Every row comes from one small tree of marks. Brackets hold a mark, then the marks that hang from it, in the order of their numbers. Every link used is in the known rows. Which tree was each row made from?
Known rows
[z406 z341]: [ 14.7 -18.5 -16.5  42.5  -3.4 -11.5   2.6  14.3  11.0 -32.5   4.4 -12.6
 -24.6  21.7  16.8  48.2  21.4 -10.3 -17.9   6.3   9.6 -20.1 -26.2   3.1
 -33.4  19.8  24.7]
[z988 [z945 [z341 z51 z443 z867]]]: [ 14.8  -1.0 -24.4  33.0 -10.5  -9.0  12.1  -7.8   8.7 -25.6  -8.9 -25.0
  17.9  39.4  16.0  38.5  10.5   9.8  -2.6 -12.7 -10.8 -12.3 -13.9 -14.9
 -12.7  39.1   2.3]
[z341 z443 [z560 z988]]: [  8.9 -25.0  10.2  39.2 -18.6   3.5  30.2 -19.6  21.5 -31.2  -3.1 -46.1
  -0.6  22.5  22.6  13.1  10.8   3.3  25.4  18.2   7.5 -13.8  -0.6 -15.1
   1.5  47.1   8.6]
[z945 [z341 z443]]: [  9.0  -8.9 -28.1  39.6  -3.4   6.2   7.2   8.7  15.2 -27.1   4.3 -45.1
 -18.2  14.5  22.5  33.4  11.0   3.9  -3.3  -5.4  -2.0 -21.4  -3.3  -5.1
 -32.0  22.4   1.0]
[z110 [z168 z392]]: [ 13.4  -6.0   5.6  39.9   7.5   7.4  24.9  31.7   5.9 -11.1   6.3 -26.5
 -32.8  61.4  18.6  15.4  31.4  -5.5  -6.3 -10.5   0.6  -4.7 -15.4 -14.4
 -26.3   7.3  24.5]
[z945 [z341 z51 z560] z392]: [ -1.3 -10.7 -21.4  43.6  -1.6 -21.7   0.3  17.7  25.8 -32.5 -14.1 -32.3
 -13.8  29.0  28.4  47.1  30.4  18.2 -32.6  16.3  -6.7 -13.6   2.1 -17.1
 -44.3  30.5 -13.0]
[z443 [z341 z51 [z560 z533] z867]]: [  3.0 -15.6   2.4  41.8  -9.4 -46.7  27.0  -1.7  14.4 -30.7 -19.6 -16.5
  14.5  -3.9   8.7  30.3  32.2   8.2  25.2  47.9  11.3 -24.1  -8.1   1.9
 -13.2  48.7   8.2]
[z988 [z945 [z341 z443 z560 z867]]]: [ 14.3  -1.7 -15.1  32.2  -7.2  -7.2   8.0  -3.5   9.3 -32.1  -9.2 -31.2
  16.9  45.7  15.6  51.4   8.4  14.7  -8.8 -10.3  -8.1  -9.5 -14.4 -18.2
  -7.6  39.8  10.9]
[z392 [z945 [z341 [z560 z988] z867]]]: [ 13.5  -7.6 -22.6  41.5 -10.2 -28.0   8.3  15.3  20.1 -40.0  -6.5 -21.4
  -5.3  29.7  28.5  54.6  31.9   3.8  19.9   3.2  -9.1 -17.6 -21.2 -16.4
 -16.2  18.3   1.4]
[z560 z533 [z988 [z945 [z341 z443]]]]: [ 10.7  25.3 -10.4  41.9 -16.1 -13.0   9.8 -21.9  18.9 -25.0  -8.4  -7.1
   9.6  12.0  10.5 -17.1   6.2   6.3  49.9  -6.9  -0.6   6.1 -14.1 -39.0
 -14.5  37.2   0.9]
[z392 [z945 [z341 z443 [z867 z988]]]]: [ 14.5 -14.0 -30.4  39.8 -14.3 -15.8  20.4  11.2  16.5 -33.3  -2.0 -33.3
  -7.0  28.7  26.8  50.8  29.8  -1.6  10.6  -4.1  -7.9 -24.8 -21.6  -9.4
 -16.5  17.7   1.1]
[z867 [z341 [z51 z560] z443]]: [  2.4 -27.5 -27.2  35.6  -9.8   0.0  33.6   9.5  19.8 -26.5   3.9 -18.2
   0.3  10.2  17.3  14.9  14.8   5.0 -21.1  26.6   9.2 -31.9  -3.2  11.4
 -23.3  41.2  -6.1]
[z168 [z392 z945]]: [ 19.4   9.4   2.1  38.7  10.5   0.5  25.4  24.2   7.7 -17.4   2.9  -3.2
 -35.3  56.5  36.3  45.8  37.9 -12.2   0.8 -18.3   0.2   4.6 -16.3  -9.2
 -20.3   6.9  13.1]
[z51 [z560 z533 [z988 z945]]]: [  8.3  21.2  -4.7  40.6   5.6 -13.6  14.5   0.5  20.3 -27.3  -6.2  10.9
   2.8  51.8  20.4   5.8  20.0  21.0   5.6   9.3  17.9   0.2 -16.4 -27.2
 -14.0  30.3   9.4]
[z988 [z945 z341 z392]]: [ 10.1   4.8 -24.2  39.9  10.6  -6.9   4.3   9.9   9.5 -30.4  -8.0 -15.6
 -12.3  54.9  28.2  62.8  16.2  10.0 -33.3 -25.2  -6.1   1.3 -14.5 -20.1
 -36.6  22.9  13.4]
[z51 [z988 [z945 z392]]]: [ 19.5  -5.2 -15.3  36.0   0.7 -17.5  23.8  -2.2  12.3 -25.1  -0.1   5.0
 -40.2  66.9  36.5  41.9  18.2   3.9 -21.4  -8.7  14.3  -8.1 -22.8  -1.3
 -23.9  17.0  27.4]
[z867 [z341 z51] [z988 [z945 z392]]]: [  0.0 -20.1 -21.6  33.9 -10.5 -23.6  47.6   9.6  16.1 -31.7   0.2  -8.1
  -1.7  20.4  20.1  21.6  17.5   0.6 -54.7  -3.1   4.1 -26.0 -13.7   2.3
 -34.3  41.0  -6.6]
[z945 z341 z392]: [  1.5  -6.1 -30.0  45.9  12.2  -9.3  -2.3  26.7  20.4 -29.8  -5.4 -30.6
 -36.8  29.6  32.9  58.6  27.5   8.5 -33.7  -5.0  -4.6 -10.3  -8.8 -14.7
 -53.5  11.9   1.5]
[z443 [z341 [z51 z988]]]: [ 10.0 -22.3 -15.0  44.3  -2.3 -31.0  36.1  -2.0   9.4 -28.7  -1.1  -7.9
 -30.4   1.7  23.4  30.5  26.6  -4.2   9.7  23.3  20.8 -27.9  -7.8  23.6
 -31.5  29.5  15.8]
[z443 [z341 [z51 z560]]]: [  4.9 -19.2 -12.8  45.4   8.6 -24.3  32.2   7.5   9.8 -30.1  -3.9  -9.3
 -15.9   7.1  21.1  38.9  29.9   4.8  -3.1  26.8  20.9 -25.8  -3.5  18.9
 -32.2  32.7  11.6]
[z867 [z341 [z51 z988] z443 [z560 z533]]]: [  4.0 -22.0 -15.2  32.8 -28.2 -15.6  32.2  -4.1  24.1 -27.6  -2.4 -16.1
   5.6   2.1  11.4  -6.2  11.0   6.7   0.5  42.5  10.4 -29.4  -0.9   4.9
 -14.1  51.4  -5.9]
[z392 [z945 [z341 z51 z443 z867]]]: [ 15.3 -14.0 -33.1  39.9 -16.5 -18.4  16.2   7.6  17.5 -29.9  -6.7 -28.9
   1.5  26.7  26.6  45.1  31.5  -0.8  22.5   4.5 -12.4 -23.5 -17.2  -9.5
 -16.0  22.9  -5.5]
[z443 z341]: [  7.0 -19.3  -9.1  46.4  12.9 -18.5  30.1   9.5   5.2 -31.6   1.1 -19.5
 -31.9   2.0  23.7  51.3  24.6  -7.5   2.8  10.6  18.6 -20.0  -9.1  17.6
 -35.8  22.8  26.6]
[z51 [z560 z533] [z988 z945]]: [ 18.1  20.5 -15.0  33.2   0.9 -20.4  16.2   1.5  17.4 -25.2  -2.5  26.8
 -13.9  78.9  23.6  15.6  18.1  27.4 -20.0  13.4  29.0  -9.1 -22.8  -8.8
 -11.0  25.4  21.6]
[z867 z988]: [  6.8  -7.8  -0.3  37.4   3.6 -16.9  44.0  12.8  14.0 -25.8   7.1 -28.2
 -27.5  35.7  32.1  25.0  20.9  -7.6 -28.8 -11.6  13.9 -24.5 -13.0  -1.2
 -31.0  19.0  11.1]
[z341 z51 z443 z560 z867]: [  8.6 -31.9   5.9  31.3 -30.4 -20.6  32.5 -17.0  22.4 -22.0 -19.9 -47.3
  36.9  29.0  14.0  19.1  23.7  10.8  21.0  45.2  -4.5 -29.1  -4.3 -12.9
  13.5  61.2  -6.2]

Which tree is each row?
[ 15.1  -5.0 -31.7  41.2  -2.5 -22.8   9.6  22.6  15.8 -34.1  -4.0 -20.0
 -12.9  33.9  31.0  61.1  33.2  -1.8  10.7  -4.4  -8.8 -19.3 -23.3 -10.4
 -24.8   9.7   5.5] : [z392 [z945 [z341 z867]]]
[  5.8 -20.4   0.5  45.0  -7.2 -32.0  32.1 -11.3  11.3 -37.1  -9.0 -14.7
  -2.2  -0.8  17.1  31.0  22.5   3.9  19.9  24.6  13.7 -17.5  -2.2   6.7
 -19.4  47.3  10.0] : [z443 [z341 z51 [z560 [z988 z945]]]]
[  8.3  23.2  -0.6  44.5  -6.2 -19.8  15.8 -17.4  19.7 -22.8 -13.9   5.5
  -0.2  30.2  19.2  -5.6  16.2   3.4  38.6  -3.4   2.9  13.6 -17.7 -43.3
 -19.5  33.5   9.3] : [z560 z533 [z988 [z945 z392]]]
[  8.7 -19.9 -18.5  44.1   2.6 -29.0  31.5  -0.6  10.8 -31.4  -6.4   3.7
 -23.3  22.4  23.0  42.4  30.7  10.8 -11.8  25.5  23.6 -21.7 -10.4  19.2
 -28.8  34.5  15.8] : [z443 [z341 [z51 z560 [z988 [z945 z392]]]]]
[  5.4  16.3  -4.6  42.6   7.1 -15.0  15.5   7.6  24.6 -25.7  -3.8   5.8
  -7.1  41.0  23.1   1.0  23.7  17.9   9.0  18.6  20.4  -6.3 -13.9 -23.4
 -19.4  26.0   5.6] : [z51 [z560 z533 z988]]
[  6.8  -9.1 -31.5  38.6  -8.3   0.4   9.1   6.0  20.0 -26.1   0.0 -36.3
  -2.2  20.4  20.3  19.9  16.9  16.6 -10.1  10.5   0.1 -26.3   1.9  -3.5
 -27.7  32.5 -14.2] : [z945 [z341 [z51 z560] z443]]
[  8.4 -11.1   9.1  35.9  -9.6 -33.4  16.8  -4.3  21.6 -34.7 -19.5 -20.3
  14.8  43.4  21.5  44.8  24.8  13.3  12.0  16.9  -3.9  -7.8 -22.8 -30.5
   4.3  41.9  12.9] : [z341 [z560 [z988 [z945 z392]]] z867]
[  6.1   3.6  12.6  33.6  -6.6 -38.0  13.9   9.2  21.4 -26.7 -20.3 -21.6
  21.8  37.7  14.5  29.6  26.4  12.5  15.0  35.7   2.8 -14.2 -17.1 -28.0
  -1.5  38.8  11.9] : [z341 [z560 z533] z867]
[ -0.8  -5.2 -33.1  46.5   3.2 -16.6   0.0  17.0  27.5 -29.3  -9.7 -17.5
 -20.6  28.2  29.7  36.1  32.2  20.4 -28.2  10.6  -3.5 -13.2  -4.6 -17.1
 -47.0  23.4 -16.0] : [z945 [z341 [z51 [z560 z988]]] z392]
[ 11.4  27.7   1.3  41.7  -8.4 -19.3  17.8 -19.3  17.5 -23.0  -9.0   5.0
   5.2  25.1  16.2 -14.1  10.7   1.1  47.4  -6.1   4.8   9.7 -16.7 -38.4
 -14.2  33.6   9.5] : [z560 z533 [z988 z945]]
[ 13.1  -2.2 -16.1  39.2 -15.6 -12.3  16.9 -19.0  17.0 -28.7  -4.5 -18.6
   4.9  17.7  19.8  11.9  10.9   4.2  31.8 -11.4  -7.3  -6.9 -16.0 -23.6
  -9.8  35.3  -1.0] : [z560 [z988 [z945 [z341 z51 z443 z867]]]]
[ 14.2 -36.4  -7.5  37.2 -25.1 -13.3   4.5  -0.8  15.9 -34.7  -7.3 -35.2
   9.0  19.7   4.4  51.0  21.4   1.5  -4.7  32.4   3.2 -27.4 -28.5  -3.8
  -3.2  44.0  20.7] : [z406 [z341 z443 z560 z867]]
[  5.3  -7.4 -15.2  32.2 -18.0 -28.9  25.6   6.3  21.1 -31.7  -4.8   3.6
   4.7  16.1  14.2   4.8  12.9   9.2 -12.2  30.9  10.0 -22.7  -6.2   1.8
 -20.8  44.7  -2.3] : [z867 [z341 [z51 [z988 z945]] [z560 z533]]]
[  6.0  10.9  13.4  40.6  -7.6 -23.7  15.2  -9.1  21.8 -31.7 -15.2  -9.1
   7.6  39.7  19.7  13.5  16.8  11.9  18.8  13.6   5.8   5.2  -8.5 -35.5
 -11.4  42.5  10.2] : [z341 [z560 z533 [z988 [z945 z392]]]]
[ 18.2  12.8  -8.7  39.4   8.1   0.0  14.4  28.4   9.1 -20.7   3.7  -7.3
 -35.1  45.7  33.1  46.6  36.8  -6.3  -1.5 -20.9  -4.5   2.0 -14.6 -10.3
 -26.0   5.3   4.8] : [z168 [z392 [z945 z341]]]
[ 10.6   4.5  -8.3  39.7  11.0  -7.5  18.9   5.7  17.7 -31.1   0.5   2.8
  -9.5  58.8  29.2  28.2  19.6  17.7 -12.6  -0.8  16.2  -6.7 -17.0 -14.2
 -15.1  25.4  12.5] : [z51 [z560 [z988 z945]]]
[  2.4 -30.8 -12.1  34.8  -9.7   2.1  29.7  11.4  18.1 -33.9   3.7 -34.2
  -3.9   8.5  17.1  31.4   8.8   1.0 -19.2  22.9   7.7 -27.3  -3.6   7.1
 -18.7  41.5   7.5] : [z867 [z341 z443 z560]]
[ 11.0  -3.6 -24.9  39.2   2.3   3.0   8.5  -1.0   9.4 -28.7  -7.9 -26.3
  -7.9  51.0  24.6  57.1  13.0  10.2 -26.1 -21.4  -6.5  -0.5 -12.1 -18.9
 -28.9  29.9  11.7] : [z988 [z945 [z341 z443] z392]]
[  0.7 -19.9 -34.7  41.3  -9.4 -12.8   3.7   9.3  27.0 -24.6 -17.3 -36.6
   0.8  28.5  20.6  43.1  33.8  24.1 -22.7  25.0  -9.6 -22.7 -10.2 -17.6
 -27.5  34.8 -16.0] : [z945 [z341 [z51 z560] z443 z867] z392]
[  3.2   9.3 -13.8  40.7 -15.2 -26.8   0.9   3.4  26.0 -31.9  -8.9 -22.4
   6.0   4.7  16.4   0.1  17.6  15.4  18.4  17.2  -3.0 -15.0   3.1 -22.1
 -28.6  36.5 -18.7] : [z945 [z341 z51 [z560 z533 z988]]]
[  2.5 -17.5 -31.4  45.3   0.8   5.2   4.1  11.2  20.6 -26.8  -5.4 -46.1
 -29.5  23.8  28.1  50.5  22.8   7.7 -23.6  -0.6  -5.6 -13.0  -5.3 -13.9
 -43.0  21.6  -0.4] : [z945 [z341 z443] z392]
[ 16.1 -10.2  -7.8  41.4  -3.8  11.8  22.1  28.2   7.1 -15.3   5.9 -32.8
 -28.1  57.1  16.4  20.4  33.4  -3.1   5.0 -11.8  -7.2  -7.0 -17.1 -15.9
 -21.6   8.1  16.9] : [z110 [z168 [z392 [z945 [z341 z443]]]]]
[  5.4 -13.6 -29.9  34.8 -18.3 -15.8  17.2   5.8  22.8 -26.6  -5.1 -40.8
  12.3  15.8  14.7  19.3  22.8  19.5 -13.0  16.6  -3.3 -35.9  -9.8  -7.0
 -15.8  37.5 -19.2] : [z945 [z341 [z51 z560] z443 [z867 z988]]]
[ 18.5   4.7 -10.0  37.1  -3.9  -1.3  18.0  17.7  11.2 -17.4  -2.1 -14.1
 -18.0  39.5  27.3  37.9  37.8  -4.2  10.8  -9.5  -9.7  -3.3 -14.7 -11.0
 -14.2  15.6  -2.9] : [z168 [z392 [z945 [z341 z51 z443 z867]]]]
[ 15.2  16.6 -16.5  36.0   2.9 -21.0  14.5   2.7  19.7 -25.1  -7.6  27.1
 -20.3  84.4  26.5  23.7  24.2  29.6 -30.0  15.9  27.1  -5.2 -23.5 -13.3
 -16.5  24.5  20.6] : [z51 [z560 z533] [z988 [z945 z392]]]
[ 13.7  -9.3 -14.3  35.3 -23.8  -8.3  33.5 -19.8  23.3 -14.5  -5.1 -11.0
  -0.2  40.7  20.1 -16.6  20.1  15.9  11.3  36.8  19.5 -25.2  -3.3  -0.5
  -5.5  43.8  -4.4] : [z341 [z51 [z560 z533] z988] z443]
[ 17.9   5.6  -4.8  38.1   0.3   4.7  16.2  20.8  10.6 -22.7   1.7 -17.2
 -25.4  45.1  29.5  44.6  33.9  -2.6   1.9 -12.6  -4.9   0.3 -10.6 -11.4
 -15.8  15.3   3.6] : [z168 [z392 [z945 [z341 z443 z560]]]]
[  4.4 -19.7  10.8  30.9 -20.5 -48.1  38.1   2.3  23.7 -27.7 -17.0 -30.6
  26.2  34.9  19.4  20.7  31.8  11.0  -7.9  34.4   0.3 -33.1 -11.3 -12.1
  -1.3  49.6  -8.9] : [z341 z51 z560 [z867 z988]]
[ 17.1  11.1  -4.0  38.4   5.7  -2.3  13.5  27.9  10.7 -23.8   1.8  -8.4
 -29.7  48.3  31.9  48.5  36.2  -2.2  -3.9 -14.6  -4.2   2.1 -13.0 -11.2
 -21.6  10.4   4.7] : [z168 [z392 [z945 [z341 z560]]]]
[  1.2 -20.2 -10.3  37.6  -4.3 -14.5  24.6  17.1  21.4 -38.5   3.7 -16.0
 -11.9   3.5  21.8  25.7  12.4   0.3 -11.5  17.6   7.7 -21.7  -8.5  -0.3
 -26.3  33.2   5.5] : [z867 [z341 [z560 z988]]]
[  5.5 -15.1  -6.3  32.0 -28.7 -23.7  43.0 -14.4  24.9 -14.6 -15.5 -30.1
  35.5  30.4   9.0  -9.6  29.1  17.7   6.3  40.7   6.7 -34.6 -14.3 -15.2
   7.7  54.6 -14.8] : [z341 [z51 [z560 z533]] z443 [z867 z988]]
[ 16.7   8.1  -4.2  36.8  -1.6 -11.2  14.2  24.1  12.7 -22.0  -4.6  -8.1
 -16.4  44.9  28.2  44.0  40.5   0.0   3.0  -5.6  -8.4  -1.9 -14.2 -13.4
 -15.4  16.5  -2.7] : [z168 [z392 [z945 [z341 z51 z560 z867]]]]
[ 16.1 -11.6 -15.7  32.0 -15.7 -40.9  26.9  -7.5  18.4 -18.5 -16.8  -0.1
   0.7  49.6  26.1  28.1  30.3   7.4   2.3  18.3  -0.6 -21.4 -24.4  -7.9
  -7.7  33.4   4.0] : [z341 [z51 [z988 [z945 z392]]] z867]
[  5.2 -20.5 -29.2  34.3 -18.5  -7.7  33.0   2.8  22.8 -24.9   2.6  -5.9
  -3.9  10.2  14.6  -2.7  14.4   9.2 -11.5  35.4  15.1 -32.2  -6.5  11.6
 -19.6  41.1  -5.8] : [z867 [z341 [z51 [z560 z533] z988] z443]]
[  1.0 -30.9 -22.7  33.3 -22.4  -9.0  53.6  -5.1  16.0 -28.9   0.0 -24.3
   6.2  13.7  15.2  13.3  12.5   0.2 -44.1   2.0   2.6 -28.5 -10.1   3.4
 -23.5  51.2  -8.4] : [z867 [z341 z51 z443] [z988 [z945 z392]]]
[  4.5  -8.8 -35.9  43.6  -2.8 -20.8   3.4  14.5  24.6 -26.8  -7.8 -18.2
 -35.4  27.3  32.8  37.3  29.5  11.8 -26.8   7.5  -2.1 -17.0  -5.4  -7.7
 -50.0  17.8  -9.4] : [z945 [z341 [z51 z988]] z392]
[  8.1  13.5  14.7  38.7  -8.7 -22.6  16.4  -9.5  20.0 -32.0 -11.6 -10.5
  11.1  36.0  18.0   6.4  12.9  11.1  26.3  11.7   7.6   2.8  -7.6 -32.4
  -8.0  42.4  10.4] : [z341 [z560 z533 [z988 z945]]]
[ 13.8 -16.1 -25.1  38.8 -20.4 -21.8  14.8   6.8  19.3 -34.3 -10.1 -32.5
   8.7  30.0  24.9  47.4  31.5   5.1  19.4  13.3 -11.5 -23.4 -13.4 -11.8
 -10.7  30.1  -6.1] : [z392 [z945 [z341 z51 z443 z560 z867]]]
[ 16.8  13.5 -10.8  38.8   6.5  -3.1  14.8  28.5  11.9 -20.4   1.5  -1.1
 -25.8  51.4  31.7  40.4  39.9   1.8  -7.5 -11.2  -2.1  -1.1 -12.5  -9.1
 -23.3  10.8  -2.4] : [z168 [z392 [z945 [z341 [z51 z560]]]]]
[ 12.7  -5.7 -23.6  41.0 -19.0 -17.1  14.6   3.8  19.3 -32.8  -7.8 -27.3
   4.7  27.3  24.0  31.7  27.0   4.4  23.9  11.8  -6.5 -17.2  -6.4 -14.1
 -18.6  29.9  -7.4] : [z392 [z945 [z341 z51 z443 [z560 z533]]]]
[ -2.2 -24.3 -20.9  33.5 -21.4 -11.4  51.7   5.4  23.1 -27.0   5.2 -21.7
   7.6   1.2  11.3 -10.8  15.7   6.6 -33.9  24.7  14.7 -39.5  -6.1   7.4
 -22.1  47.7 -15.0] : [z867 [z341 [z51 [z560 z533]] z443] z988]
